Each row comes from the steps of one walk. Every step used is in the known rows, and no mark comes twice. Write the walk behind each row, first mark first.
Known rows
lasu rovov: [-11, -41,  13, -31,  18,   6,  15,  13,   8,  -8, -31,  34,  -2,  -2,  -1,
  -1, -35,  15, -14, -18, -10, -16,   3,  14, -11, -31,  19]
vodog rovov: [  8,  -4,  -4,  -9,  11,   4,  -6, -12,  15,  11, -13,  13,   4,  -1,   8,
 -25, -21,  14,  -1,   2,  -8,  20,  -9,  -7,   6, -27, -16]
lasu rovov vodog rilu mibop finun: [-13, -44, -11, -25,  25,  43,  33,  12,  25,  -8,  29, -19,  25,  30,   8,
   9,  42,  28, -59,   4,  37, -72,  41,  34,   4,  47, -10]
vodog rilu lasu nevet: [ -8,  12,  21,  12,  13,  10,  -9,  31, -61,  -7,  22,  21,  48,   7, -53,
  11, -31, -10,  41,  -7,   6,  40,  24,  10, -43,   4,  19]
lasu rovov vodog rilu mibop: [-22, -51,  -2, -44,  10,  23,  31,  15,   9, -39,  -9,  15,  12,  -4,   1,
  13,  40,  26, -81, -13,  22, -65,  52,  44, -12,  22,   4]
bizu nevet lasu rovov: [-85,  25,  27,  -7,   9,  -8, -12,  13, -17,   9, -70,  44, -33, -14,  33,
  -9, -80,  29,  31, -40, -20, -24,  26,  11,   3, -10,  17]
finun vodog rovov lasu: [ 44,   1, -11,  14, -24, -26,  14,  -9,  14,  -2, -33, -33, -20, -50,  13,
   1,  51, -12,  -3,  23,  -2,   0,  -8, -19,  24, -18, -49]
nevet lasu rovov vodog rilu mibop: [-71,  -1,  22, -30,  22,   7,  28,  -3,  -1, -29,   2,  11,  -8,   8,  16,
 -12,  36,  31, -70,  -8,  13, -79,  72,  37, -16,  20,  14]
finun vodog: [ 36, -33, -12, -10,   9,  -2,   4,  27,  23, -52, -10,  -7,  14, -26, -22,
   3,   0, -18,   9,  -6, -32,   4,  -3,   1,   3, -11,  12]
finun vodog rovov: [ 26, -16, -11,   3,  -1,  -8,   6,  -2,  19, -23, -13,  -8,   7, -35,  -8,
  -8,  19,  -1,  -5,  11, -18,  16,  -2,   0,  24, -23, -31]
mibop finun: [ 27, -14, -13,  -4,  30,  37,  -1,  16,  31,  14,  30, -18,  24,  41,   1,
 -17, -35,   1,  25,   7,  -5,   3, -21,  -9,   4,   7,  14]
nevet lasu: [-36,  29,  19, -11,  25,   3,  -7,  -1,   5, -11,   3,  13, -14,  18,   9,
 -39, -48,   4,  20,  -9, -32,  -3,  11,  -5, -14, -17,  32]
rilu vodog rovov lasu nevet: [ 22,  39,  -6,  25, -80, -29, -32, -24, -24,  37, -13, -20, -54, -29, -13,
   3,  17, -18,  41,  19,   9,  45, -27, -40,   9, -15,  19]
mibop finun vodog: [ 44, -22, -18,   9,  21,  21,   7,  22,  35, -23,  32, -44,  25,  10, -16,
  -1,   0, -12,  27,  16, -16,  -7, -15,  -3,  22,  15,  -7]
mibop finun vodog rovov: [ 33,  -8, -21,  21,  13,  15,   7,  -7,  31,   9,  24, -43,  21,  -1,  -4,
 -10,  26,   0,  12,  28,  -3,   9, -15,  -8,  42,   2, -44]
vodog rilu: [ 15, -26,  12,  -9,  31,  33, -13,  31,   9, -28,  -2,   5,  64,  17, -12,
 -10, -12,  14, -11, -13, -13,  11,   4,  -3, -28,  -4,  18]
finun vodog rilu mibop: [ 22, -43, -23,  -9,  15,  15,   9,  20,  10, -86,   1, -37,  49, -12, -31,
  -8,  17,   2, -24,  -6,  -4, -23,  23,  22,  11,  19,   3]
mibop finun vodog rovov lasu nevet: [ 38,   7,   0,  48, -37, -11,  16,  -7,   4,  50,  20, -47, -35,  -7, -23,
  22,  61, -16,  57,  40,  33,  25, -24, -16,  52,  -2, -43]
lasu rovov vodog finun: [-10, -34,   4, -32,  29,  14,  56,   0,  22,   6,  10,  63,   6,  11,  18,
  16,  64,   3, -95, -22,  20, -48,  16,  28, -11,   1,  24]
nevet vodog rovov lasu: [ 25,  13,  17,  27, -25, -35, -15, -22,  22,  32, -11,  -9, -30,  -9,  30,
   0,  30,  -6,  -4,  22,   4,  22, -32, -39, -10,   2, -37]
nevet bizu: [ -3,   1, -13, -34,  21,  22, -21, -25,   3,   2,   5,  16,  14,  36,   8,
 -16, -38,  10, -18, -10, -27,  -1, -44,   5,  -3, -22,  21]
bizu nevet vodog: [ -9,  -7,  12,  16, -12, -11, -53,  36,  16,  -7, -43,  31,  -2,  -6,  18,
  15, -72,  -6,  35, -28, -25,  34, -20, -14, -21,  28,  14]
finun vodog rovov lasu nevet dalo: [ -8,  28,   0,  20, -31, -43,  29, -36, -28,  17,  -6, -21, -64, -39,  -6,
  36,  57, -20,  22,   3,  12,  36,  -6,  -5,  42, -62, -42]
bizu nevet lasu: [-56,  40,  10,   4,   8,  -1, -31,  18,  -8,   0, -48,  25, -20,  -9,  29,
 -24, -86,  13,  54, -30, -33,   5,  18,  -8,  -2,   3,  25]
rilu mibop finun: [ 19, -18, -40, -21,  16,  32,   9,   0,  31,  -7,  43, -37,   8,  42,  -3,
 -29, -49,   3,  18,   8,   9, -20, -11,  10,  25,  24,  19]
lasu rovov vodog: [-12, -45,  13, -45,   7,   5,  28,  24,  21,  -6, -22,  43, -22, -17,  14,
  26,  22,   5, -46, -18,  -4, -37,  27,  21, -21,  -9,  13]

Write each row's walk
[ 28,  -1,  13,  33, -44, -35,  12,  -8, -13,  18, -16, -11, -46, -42, -26,
  25,  59, -20,  38,  20,  20,  36,  -9, -11,  34, -25, -31]
finun vodog rovov lasu nevet
[-17,  64, -12,  12, -65, -38, -17, -55, -40,  36,   5, -29, -72, -25,   7,
  14,  16, -19,  20,   6,   0,  47, -22, -34,  20, -51,   4]
rilu vodog rovov lasu nevet dalo
[ 22,  10, -39, -10,  -6,  10,  -6, -17,   6, -22,  34,   0,  35,  17,  -4,
 -27,  -8, -20, -35, -15, -19,   4, -29, -23,  -9,  11,  69]
rilu vodog finun
[  6, -29,   5,   2,  10,   3, -26,   6,  14, -53,  23, -15,  36,  30, -17,
 -14,  -9,   5, -29,  -6,   3,  -3,   0,   3, -22,  39,  17]
nevet vodog rilu mibop
[ -2,  22,   9,  -6,  -3, -11,  -7,  20, -53,   6,  18,  30,   0,  -6, -41,
   8, -67, -25,  61,  -4,   0,  40,  12,  11, -27,  -9,  32]
rilu lasu nevet
[-15,   9,  10,  27, -17, -26, -55,   2,  11,  22, -43,  26, -11, -15,  32,
   7, -42,  11,  26, -16, -14,  48, -19, -17,  -5,  15, -31]
bizu nevet vodog rovov
[ 41,  39, -26,   8, -57, -19, -26, -30,   5,  18, -25, -43, -29, -35,  24,
 -18,   9,  -9,   1,  20, -13,   9, -26, -50,   1,  -5,  -1]
rilu vodog rovov lasu
[ 37, -26, -45, -10,   8,  15,  16,   5,  36, -43,  42, -63,  16,  10, -19,
 -15, -15, -10,  13,  13,   2, -31,  -1,  16,  42,  32,   4]
rilu mibop finun vodog
[ 51,   6, -52,  15, -23,  -5,  31, -26,  35,   8,  17, -85, -24, -16,  13,
 -16,  37,  -1,   6,  45,  30, -37, -11, -10,  64,  27, -56]
rilu mibop finun vodog rovov lasu
[-17,   3,  -9, -32,  35,  -3,  58,  -2, -17,   9,  19,  60,  16, -10,  19,
  15,  33, -15, -80,  -9,  19, -49,  38,  30, -33,  20,  12]
rilu lasu rovov vodog finun
[ -9,   4,  37,  34, -22, -32, -33, -12,  -8,  34,  22,  33, -26,  18, -31,
   8,   5,  -3,  33,   4,  10,  70, -24,  -8,  -4, -14,   1]
lasu nevet vodog rovov
[ -5,  41,   7,   7, -34, -13, -11, -55, -30,  75,  -8,  13, -43,  18,   1,
   3,  21,  11,  16,  16,  21,  27, -50,  -6,  27, -36, -14]
vodog rovov lasu nevet bizu
[ 10,  22,   0,  19, -41, -28,  -3, -49, -25,  40,  -8,  -8, -39, -11, -15,
  17,  61,  -4,  13,  27,  13,  20, -44,  -2,  44, -29, -33]
finun vodog rovov lasu nevet bizu
[-86,  23,  12,  -9,  22,  -1,  28,  -4,  -3,  23, -31,  75, -24,  -2,  53,
   5,  18,  19, -53, -39,   9, -54,  46,  26,   1,  20,  20]
bizu nevet lasu rovov vodog finun
[-17,  -6,  20,  -9,  40,  10,  11,  19, -43, -18, -14,  17,  62,  -7,  -7,
   0, -31,  15, -20,  -9,   1, -22,  36,  17, -49,   1, -10]
vodog rilu lasu rovov
[  7, -35, -22, -40,   9,  27,  10,  23,  21, -48,  14,  -3,  24,   1,   0,
   1,  33,  11, -57, -10,   9, -38,  38,  26, -18,  35,  16]
rovov vodog rilu mibop
[ 23,  -8,  39,  29, -44, -38, -20,  14,  -4,  24,   8,  14, -47,  13, -20,
  32,  12, -32,  45,   6,  14,  42, -30, -23, -20,   4,  24]
rovov lasu nevet vodog
[ 11, -23, -30, -16,  24,  53,  13,  24,  36, -16,  49, -38,  38,  38,   5,
   1,  36,  14, -39,  11,  26, -46,  30,  19,   0,  58,  -1]
rovov vodog rilu mibop finun
[-20,  -2,  41,  16,  31, -15, -15,  17, -34, -20,   4,  17,  53,   8,  -5,
  13, -18,   1, -27,   2,  -2, -11,  22,   4, -63,  26, -17]
nevet vodog rilu lasu rovov
[-44,  14, -20, -23,  16,   3, -15,  10, -12,  -9, -46,  20, -20, -15,  39,
  11, -84,   3,  22, -54, -30,  20,   0,   8,   4, -34,   3]
bizu nevet dalo
[ 32,  10, -16,  26,  43,  28,   4,  31, -15, -31,  49, -58,  88,   2, -21,
   0,   1, -17,  16,  24,  -7, -12,  22,  -1, -17,  46, -32]
mibop finun vodog rilu lasu
[-61,  15,  33, -15,  24,  -8,  12,  -9,  -4,  -3, -19,  32, -23,  10,  12,
 -26, -36,  19,  -1, -14, -20, -29,  21,   9, -10, -32,  27]
nevet lasu rovov
[-89,  15,  43,   0,  16,  12,  -9,  31, -12,   0, -57,  44,   2, -20,  41,
  18,  10,  38, -23, -34,  -5, -45,  67,  19, -24,  20,  -7]
bizu nevet lasu rovov vodog rilu
[ 20,  -5,  17,   4, -31, -11,   3,  19, -11,  27, -14,  13, -41,  -1, -23,
  21,  -6, -23,  53,  -3,  15,  30, -18, -11,  -2, -19,  32]
rovov lasu nevet
[  6,  -7,   4,  20,  44,  19,  22,  23, -24, -22,  26, -40,  73,   0, -19,
  12,   5,  -3,  -6,  20,   7, -36,  30,  15,  -9,  36, -39]
mibop finun vodog rilu lasu rovov
[ 29, -10, -49,   5,   4,   8,  20, -21,  33, -14,  36, -64,   5,   3,  -7,
 -25,  13,   6,   3,  29,  13, -19,  -3,  12,  62,  21, -41]
rilu mibop finun vodog rovov
[ 20,  23, -27,  -5, -33,  -4, -41, -25,   4,  -7,  -7, -23,  -1, -22,   4,
 -28, -18,   0,  -5,   8, -29,  28, -17, -35,   0,  -8,  16]
rilu vodog rovov
[  4,  14,  24,  23,  27,  -7, -35,  25, -25, -29,  25,  -2,  65,  10,  -8,
   0, -24, -13,  -6,   5, -13,  16,  10, -12, -69,  38,  -5]
nevet vodog rilu lasu
[ 13,  13,  13,  18, -41, -19,   5, -12, -16,  55, -17,  12, -47, -15, -11,
   9,  21,   1,  38,  10,  28,  42, -15, -13,  18, -36, -12]
vodog rovov lasu nevet
[  2,  20,   8,  -5, -26,  -2, -11, -23, -24,  46,  -1,  15, -38,  26, -13,
  13,  -4,  -9,  26,   4,  10,  19, -49,  -1,   5, -25,  27]
rovov lasu nevet bizu
[ 13, -14,   4,  12,  29,  -6,   1,  -9,  27,  -6,  43,  33,  33,  44,   4,
 -13,  13, -18, -42, -13,  -3,  12, -35,  -9, -20,  17,  35]
nevet vodog finun
[-17,   4,   7, -16,  -4,  14, -27, -20, -26,  24,  20,  34,  -8,  44, -32,
   5, -30,   4,  24, -13,  -5,  28, -43,  16,   5, -32,  42]
lasu nevet bizu
[ 25,  12,  -3,   0, -17,  -9,   6, -15,  16,  35, -32,  -8, -23, -20,  27,
 -15,  14,   3,   0,  13,   7,   8, -16, -24,   8, -21, -32]
vodog rovov lasu
